Each row was made from one small tree. Brackets hold a mark, then the marks that hang from it, in the order of their numbers. Every link used is in the known rows. Write each row's tree.
Known rows
(J621 (J181 J79 J517) J450): [-24   1 -14   1  21 -23  10 -21   7  36  21  15   1 -10   9 -11  -2 -17
   3  47 -19  -5  -6   6 -31   4]
(J74 (J36 J329)): [ 18 -12   1  14  -9   0   0   9  -5 -11  -3  -2   1   8  -3  43   3  17
   9  -7  15   3   4  -6  20  -2]
(J520 (J74 (J36 (J329 J621) J757))): [ 13 -11  10  11 -13  19   4  10  -2 -11 -22 -18  -6  19  -9  15  -2  11
  -9  -5   9   5  -1  -7  34 -10]
(J461 J329): [  2   7   8   6  -8  -1  -9  24   2  -9  -4   9   3  -2 -11  -2   4  -5
  11 -21  13   1   5   2  -1   2]
(J181 J517 (J621 J450)): [-10  -4 -11  -8   8 -16   3 -10  10   8  18   3   5 -11  -7 -26 -13 -16
   5  26  -8   1   1  -2 -22   5]
(J461 (J329 (J621 J450))): [ -9  14   6 -11  -3   2  -8  21   8  51 -10  11  -6 -14 -25 -56 -13  -1
  -2  -4  -3  -3  -1   3  -3   1]
(J517 (J181 J621)): [  1  -9  -9  -3   2 -13   1  -9   0 -24  15   6   7  -5  -8  11   2  16
   6  12   2  14   3   2 -20   3]
(J520 (J74 (J36 (J329 (J621 J450))))): [  6 -10   1   4  -6   8   5  12   4  26 -10  -3  -9   3 -26 -27 -16  30
  -6  18   3  -2   0  -8  18  -8]
(J450 (J621 J181)): [ -4  11  -3  -7  14 -10  -1   5  11  27  15  18  -3 -13   7 -27   8  17
   5  17 -11 -15  -1  -2 -23   5]
(J520 (J74 J36)): [ 13  -7   1  22 -12   5   1  15   2 -57  -5  -3   2  10 -12  22  -8  26
   5   6  18  -1  10  -7  -2  -8]
(J74 J36): [ 14  -1   0  16 -12   0  -2   9   0 -33  -3  -1   3   5  -5  38  -6  18
   7  -1  14   0   7  -4  -3  -3]
(J74 (J36 (J329 J621) J757)): [ 14  -6   9   5 -12  15   0   3  -4  14 -22 -16  -5  12  -1  32  -1   3
  -7 -12   6   6  -4  -4  34  -5]
(J461 (J329 (J36 J74 J757) J621)): [ -1  21  24 -16 -11  24 -12   8  -3 -14 -31 -11  -2   8   5 -37   3 -37
 -12 -53  10   8   2  10  23  -3]
(J36 J329): [ 15  -9   0  10  -7  -2  -3  15 -10   2   5   4   2   1  -2  35   9  21
  14 -16  10  -1   4  -6  13   2]
(J79 (J181 J517)): [-11 -11  -9  20   0 -14   3  -5  -1  -4  10   3   9   4   0  43   7 -21
  10   7   1   4   2   2 -15   5]
(J329 J36): [ 12   9   8   0 -14   1 -10  10  -9 -35  -2   7   5  -2  -2  17  -3  16
  10 -28  16   5  13   0  -2   4]
(J329 J621): [  3   6  -3   4  -9   3  -8  17  -4  28  -8   6  -3  -5 -17  11  -2  25
   2 -11   1   2   4  -4  -7   1]
(J36 J74 (J329 (J621 J450)) J757): [  7   0   6  -9   1  20   2  -5  -5  24  -8 -16  -7   2   8 -22  -5  -2
 -12 -14  -7  -8  -8  -3  24  -5]
(J461 (J329 (J621 (J181 J79)))): [-25  12  -1  -2   9 -10  -1   9   9  53  -9  16  -5  -5 -12 -38  10 -12
  -5  14  -8   2  -6  11 -12   3]
(J757 (J36 J74 (J329 (J621 J450)))): [  5  -6  -5 -11   6  16   3  -1  -6  24  -6 -12  -8   2   4 -14   1  -2
 -12 -16  -9  -9  -9  -4  28  -8]
(J450 J621): [  7   5  -2  -1   0  -6  -4  12   4  13  10  10   0 -10   4  -4   1  19
   8   1  -2 -10   5  -4 -16   3]
(J450 (J621 (J181 J79 J517))): [-25   2 -15  -2  24 -27   8 -16  11  59  19  17   0  -8  20 -10  14 -22
   4  42 -21  -5  -5   7 -32   6]
(J621 J181): [ -1   6  -2   6   5  -5  -2   8   2  -7   9  13   1  -6  -1   7   6  20
   8   5   0  -8   2  -2 -17   4]
(J757 (J36 J329)): [ 17 -13  -2   5  -4   5   0   8 -11 -23   1  -5   1   9   7  51  13   5
   7 -24   7  -3  -1  -7  27  -2]
(J79 (J181 J621)): [ -1 -12  -8  10  -2 -13   3  -4   5 -50  15   0   9   0 -10   4  -1   2
   2  13   6   3   3   1 -17   6]
(J757 (J36 J74 (J329 J621))): [  7  -8  -5  -2   1  17   0   6 -11  14 -13 -14  -5  11   7  21  17  -3
  -8 -32  -1  -2  -6  -4  32  -8]

Write each row's tree
[  7  15  14 -10 -12  24  -9  -2 -10 -24 -22 -15  -1   7  11  -4  -1  -9
 -12 -42   6   5   4   4  14  -4]  (J329 (J36 J74 J757) J621)
[ -2   2   5  -5  10  17   3  -4  -3  28 -10 -10  -7   7  13 -11  17  -7
 -11 -15  -8  -6 -11  -1  22  -2]  (J36 J74 (J329 (J621 J181)) J757)
[ 11  -3   7   1 -10  13  -3   8  -9  26 -13  -9  -4   5   0  24   5   8
  -2 -23   0   3  -4  -5  27   0]  (J36 (J329 J621) J757)
[ 15 -13  -3   5   1  12   2   3 -12 -37  -1 -14   1  14  19  40  18  -7
   1 -32   7  -6  -3  -5  30  -7]  (J757 (J36 J74 J329))
[ -2  -7  -8 -13   8 -14   4 -16   5 -12  22   7   5 -14  -9 -24 -13  17
   2  29  -5   7   0   2 -25   3]  (J517 (J181 (J621 J450)))
[-14 -12 -18   6   6 -26   6 -15   4  -4  14   2   9   1   2  16   4 -24
   5  28  -4  13   2   5 -24   4]  (J181 J79 J517 J621)
[ -9 -12 -15  -7  11 -24  11 -29   3 -15  26   7   5 -11  -2 -18 -12  10
  -2  47  -9  11  -2   9 -31   2]  (J517 (J181 J79 (J621 J450)))
[-15 -15 -14  10   4 -20   6 -13   7 -19  16  -1  11   2  -6  13   5 -29
   5  20  -1   9   1   3 -20   7]  (J79 (J181 J517 J621))
[ -5  20  14 -16   3  20  -5  -9  -3 -11 -17  -7  -4   4  15 -28   6 -11
 -15 -27  -3  -1  -2   6   7  -1]  (J329 (J36 J74 J757) (J621 J181))
[  1  17   6 -17  -9   4  -9   6  -3  25  -7   9  -4 -14 -16 -37 -19  21
  -3 -11  -1   2   6   1  -4   2]  (J329 J36 (J621 J450))
[-18   7  -8  -7  20 -17   2  -3  13  58  16  17  -1 -11  12 -17  14 -14
   7  24 -18 -10  -3   0 -26   6]  (J450 (J621 (J181 J517)))
[ -4  -3  -6  -8  14  14   4   0  -4  27  -9  -5  -8   8   9  -2  24  -6
 -11 -16 -10  -9 -12  -2  25  -5]  (J757 (J36 J74 (J329 (J621 J181))))
[  8  15  15  -9 -17  16 -10   3  -9 -12 -20  -6  -1   2   0   6  -7   3
  -6 -33   6   9   5   2  11   1]  (J329 (J36 J757) J621)
[ 23 -10  11  12 -11  10   2   0  -6 -34  -9 -16   1  15  11  50   0   0
   3 -13  15   2  -1  -5  31  -4]  (J74 (J36 J329 J757))
[ 15  11  16  -2 -11  19  -7  -5 -11 -75  -9 -15   5  10  24  14   0 -13
  -3 -44  15   1   7   3  12  -3]  (J329 (J36 J74 J757))
[-21  -2 -14  11  15 -22   7 -13   2  24  14  13   4  -1  12  24  13 -19
   7  32 -11   2  -3   7 -26   4]  (J621 (J181 J79 J517))
[-18 -13 -14   0  10 -22   9 -21  12  -8  24   1   8  -7  -8 -22 -11 -28
   1  37  -9   2  -2   3 -25   7]  (J79 (J181 J517 (J621 J450)))
[-17  -9 -18  -3  11 -26   9 -22   8   7  22   3   6  -7   0 -20 -12 -22
   1  45 -12   5  -1   5 -28   4]  (J181 J79 J517 (J621 J450))
[ 21 -16  12  19 -12  15   6   6  -4 -59 -10 -18   0  21   3  34  -1   8
   1  -5  18   1   2  -8  32  -9]  (J520 (J74 (J36 J329 J757)))
[-12  14  -3 -11   9  -2  -1   3   8  54   4  15  -8 -18 -15 -47 -10  24
  -5  23 -16 -11  -5  -2 -19   3]  (J329 (J621 J181 J450))
[ 17  -6  11  20 -14  15   3   6   1 -82 -10 -17   2  17   2  30 -11   8
  -2   0  17  -1   6  -7   9 -10]  (J520 (J74 (J36 J757)))
[-17   6  -7  -4  16 -13   4  -8   8  36  17  15   0 -13   2 -19  -3  -9
   7  29 -16  -9  -4   0 -24   5]  (J621 (J181 J517) J450)
[ -1  20  25 -15 -16  17 -14  13  -2  -1 -29  -2  -2   3  -6 -26  -3 -25
  -6 -44  10  11   3   9  20   2]  (J461 (J329 (J36 J757) J621))
[  5  18  16 -19 -11  14  -7  -4  -4  -1 -13  -4  -4  -7  -2 -29 -22   4
 -10 -17  -2   1   2   2   7   1]  (J329 (J36 J757) (J621 J450))
[-10   4  -8   2  14 -16   8 -12   5   4  20  15  -1 -12   5 -21  -8  14
   0  40 -11 -12  -4   4 -28   3]  (J621 (J181 J79) J450)
